What can hang from each mark
k484: k714
k505: k570 k695
k781: k64 k126
k64: k781
k570: k695 k714
k695: k126 k505 k570
k714: k570
k126: k695 k781

Each row was made from one small tree. Brackets hold a mark, then the marks that hang from it, in the order of their numbers. Every link used is in the known rows. Write each row's tree.
Known rows
(k505 k695): [-2.32 -0.24 -3.99 -0.42 -2.11 -1.28 -4.37 -0.22 -1.96 -1.46 -1.30  3.73
 -2.49  2.90 -0.40  1.91 -1.64 -1.46]
(k64 (k781 (k126 (k695 k505 (k570 k714))))): [ 2.95  1.12  0.49  2.42 -0.86  0.08  2.69 -2.41  1.72  0.56  1.21 -0.85
  0.12  0.45  1.37 -1.37 -0.97 -0.03]
(k714 k570): [ 0.43  2.13 -0.99 -1.07 -4.65  0.76 -5.53  0.12 -2.22  1.91  1.36  3.50
 -1.44 -2.04 -0.35  6.79 -1.52 -3.72]
(k570 (k695 k505)): [-3.36  1.75 -2.73 -0.07  0.50 -2.67 -1.83  0.33 -0.80 -1.77 -1.25 -0.91
 -0.80  0.53 -0.70 -1.14 -3.11  1.00]
(k781 k64 (k126 (k695 k505 k570))): [ 2.42 -3.44 -0.17 -1.34  2.53 -1.37  0.28 -1.78  2.31 -0.46 -0.50  3.07
  1.56 -2.51 -1.77 -1.70  0.34 -1.92]
(k505 k570): [-0.51  2.30 -1.90 -1.20 -1.16  0.10 -4.13  0.66  0.31  0.98 -0.98  3.60
 -0.79 -0.02  0.83  5.23 -0.83 -1.49]
(k570 (k695 k126) k714): [-1.88 -2.52 -3.28  1.24 -5.81  0.50  3.95  0.43 -3.60 -5.28 -2.05 -3.87
  3.03 -1.16 -1.55 -0.66 -1.01 -2.34]
(k570 k714): [ 1.36 -2.64 -5.77 -1.10 -5.23  1.74 -0.11  0.97 -2.32 -2.14 -1.07  0.61
  2.06  0.12 -1.89  5.25 -2.17 -1.16]
(k695 (k570 k714)): [ 1.70  0.29 -3.62  1.74 -3.42  1.40  0.50 -0.61 -1.35  0.50 -2.68  0.14
  1.62 -1.67  0.43  1.85 -3.37 -1.65]
(k714 (k570 (k695 k126))): [-1.86  2.23  0.77  0.60 -5.08 -0.08 -2.71 -0.28 -3.09 -0.20  0.74  0.38
 -0.79 -2.95 -0.14  2.75 -0.71 -4.51]
(k695 k126 k505 k570): [ 2.97  0.64  2.82  3.33  1.92 -0.95  1.81 -1.32 -1.33  1.00  0.41 -3.36
  0.21 -3.47 -0.47 -0.30 -0.29  2.93]
(k505 (k695 k570)): [-2.08  1.29 -2.67  1.93 -1.42 -0.99 -3.27 -1.30 -1.60  0.05 -2.50  3.05
 -1.93  1.82  1.29 -0.52 -2.32 -1.85]
(k695 k505 (k570 k714)): [ 1.01  0.63 -0.93  3.14  0.72  0.54  0.54 -0.73 -0.93  1.49 -1.24 -1.44
  2.70 -0.48  1.02  0.29 -2.75  2.81]
(k484 (k714 (k570 (k695 (k126 (k781 k64)))))): [-0.04 -1.73  1.55  2.54 -2.80  0.78 -0.95 -0.03  1.04  1.21  0.26  0.65
  0.25 -1.52 -2.49  0.05  0.89 -2.69]
(k781 k126): [ 2.69 -1.48 -3.24 -3.43 -1.14 -1.05 -0.58 -0.41  1.32 -2.63 -0.22  2.49
  0.27 -3.20 -2.87  7.13 -1.44 -1.99]
(k126 (k695 k505 k570) (k781 k64)): [-0.35  2.28  2.14 -2.12  6.01 -0.62 -0.56  0.54  2.64  3.46  0.99  0.43
 -3.32  2.17  1.52 -5.54  0.45  2.39]
(k505 (k570 k714) (k695 (k126 (k781 k64)))): [-3.05 -1.75  0.86  1.58 -2.93  1.88  0.03  0.17 -1.22 -1.34 -0.97  1.18
  2.20  3.41  2.88 -0.80  3.14 -1.60]
(k126 (k695 k505 k570) k781): [-1.31  5.11  3.14 -2.05  6.83 -0.82 -0.03  0.86  2.10  3.09  1.52 -0.65
 -4.81  2.25  1.87 -2.87  0.33  3.45]
(k781 k64 (k126 (k695 k505))): [ 2.31 -4.52 -1.06 -3.05  2.10 -1.56 -0.47 -1.06  2.02 -1.49  0.35  3.57
  1.15 -1.80 -2.97 -0.03  0.86 -1.67]

Write each row's tree
[-0.09  0.57 -1.06 -5.38  2.46 -0.28 -1.75  1.71  1.97  1.22  1.16  2.28
 -4.64  2.41 -0.56 -2.11  0.74 -0.39]  (k126 k695 (k781 k64))
[ 0.87  1.48  4.18 -0.84  3.31 -0.25  0.38  1.16  0.89  0.82  2.69 -2.69
 -0.67 -0.08  0.59  2.17  2.63  4.65]  (k695 (k126 k781) (k505 k570))
[ 0.14 -0.74  1.10 -2.00  2.77 -0.83  1.17 -0.58  1.24 -2.10  0.70  1.74
  1.01 -1.20 -1.26  3.73  1.48 -0.41]  (k781 (k126 (k695 (k505 (k570 k714)))))
[-0.69 -0.41 -0.19  1.52 -1.43 -0.36 -0.52 -1.04 -1.04 -0.25 -1.32  0.57
 -1.61  1.05  1.27 -2.84  0.11 -1.33]  (k505 (k695 (k126 (k781 k64)) k570))
[-1.61  0.88  1.94 -3.27  4.94  0.31 -0.91  1.67  2.32  2.15  1.77  1.16
 -1.69  3.93  1.51 -3.29  2.30  2.46]  (k126 (k695 (k505 (k570 k714))) (k781 k64))
[-1.39  3.72  2.69 -1.33  5.48  0.34  1.59  0.94  1.37  2.31  1.18 -1.58
 -2.69  2.66  2.08 -2.91  0.62  3.35]  (k126 (k695 k505 (k570 k714)) k781)
[ 2.27 -0.01  2.06 -1.84  2.53 -0.78  0.93  1.20  0.03 -0.21  3.05 -3.48
 -1.66 -0.52 -1.62  2.28  1.25  5.00]  (k695 (k126 k781) k505)
[-0.57  0.80  0.77 -4.43  5.35 -0.88 -1.70  1.62  2.24  1.92  2.19  1.14
 -3.85  3.27 -0.19 -3.18  1.17  2.77]  (k126 (k695 k505) (k781 k64))
[-0.43  0.90  1.67 -1.39  4.56  0.62  1.02  0.68  1.91  2.66  0.70 -0.43
 -1.21  2.64  1.77 -5.63  0.78  2.31]  (k126 (k695 k505 (k570 k714)) (k781 k64))
[ 3.14 -1.79  2.60  2.56  0.84  1.46  4.42 -0.31 -0.14  1.05  0.51 -4.97
  3.23 -1.50  0.94 -3.11  0.80  3.60]  (k695 (k126 (k781 k64)) k505 (k570 k714))
[-0.87  1.62  1.15  1.19  3.36 -0.46  0.57 -0.50 -1.31  0.94 -0.05  0.05
 -1.18  0.65  0.19 -1.83 -0.19  1.18]  (k126 (k695 k505 (k570 k714)))
[-3.07  1.17 -0.24  0.66 -2.89  1.22  1.38  0.93 -0.68 -1.85 -1.64 -1.35
  2.36  0.29  1.98  0.60  0.67 -1.68]  (k505 (k570 (k695 (k126 k781)) k714))
[-2.44  1.75 -0.11 -0.39 -1.27 -0.39 -1.22  0.64  0.61 -0.47 -1.49  0.43
  0.12 -0.27  1.53 -0.59  0.35 -2.12]  (k505 (k570 (k695 (k126 (k781 k64)))))
[-0.72 -0.30  2.93  3.02 -0.97  0.35 -0.67  0.07  0.95  1.41  1.00 -0.48
 -0.06 -1.14 -2.11  0.80  1.01 -0.62]  (k484 (k714 (k570 (k695 (k126 k781) k505))))
[-3.59 -0.98 -3.58  1.36 -2.31 -0.28  1.45  0.58 -2.27 -3.36 -1.90 -2.76
  3.45  1.40 -0.30 -1.32 -2.53  0.80]  (k570 (k695 k505) k714)
[-3.29 -1.38  0.65  2.81 -3.52  1.35 -0.26 -0.39 -2.82 -2.19 -1.36  1.45
  2.23  2.47  2.08  1.14  2.64 -2.13]  (k505 (k570 k714) (k695 k126))
[-0.64  0.49 -0.53  0.46  1.23  0.16 -2.26  0.67 -0.30  0.79  0.28  0.74
  2.02  1.48  0.69  3.58 -0.55  3.03]  (k695 (k505 (k570 k714)))
[-1.48 -0.07 -2.17 -1.46 -2.30 -1.40  0.86  0.72 -0.58 -2.83 -1.08 -2.32
 -1.28 -1.02 -1.16 -2.44 -1.11 -1.54]  (k570 (k695 (k126 (k781 k64))))
[ 1.45 -1.90  2.93 -0.12  1.31  1.13  1.64  1.09  0.52  0.31  2.01 -2.79
  2.51  0.37  0.57  0.23  3.01  3.78]  (k695 (k126 (k781 k64)) (k505 (k570 k714)))
[ 1.55 -4.77 -0.33 -2.06  1.50 -0.51  0.40 -0.95  1.94 -1.55 -0.02  3.33
  3.14 -1.26 -1.77 -0.06  1.65 -1.91]  (k781 k64 (k126 (k695 (k505 (k570 k714)))))
[-0.22 -1.69  2.47  3.00 -1.37  0.44 -1.01 -0.09  1.16  1.57  0.76  0.09
  0.65 -1.10 -2.29 -0.48  1.09 -1.14]  (k484 (k714 (k570 (k695 (k126 (k781 k64)) k505))))
[ 3.94 -0.07  0.52  0.17 -1.29  0.65  2.11 -0.34  0.42  1.12 -0.53 -2.13
 -0.89 -3.37  0.09 -1.38 -0.22 -0.74]  (k695 (k126 (k781 k64)) k570)
[ 3.20  0.99 -0.40  1.99 -2.25  0.38  2.71 -2.36  1.59  0.22  0.72 -0.32
 -0.26  0.04  1.20 -0.89 -1.17 -1.57]  (k64 (k781 (k126 (k695 (k570 k714)))))
[ 3.46 -1.59 -0.49  3.02 -4.26  1.65  4.05 -0.97 -2.84 -1.18 -1.49 -3.06
  2.08 -4.11 -0.76  1.04 -0.51 -1.65]  (k695 k126 (k570 k714))
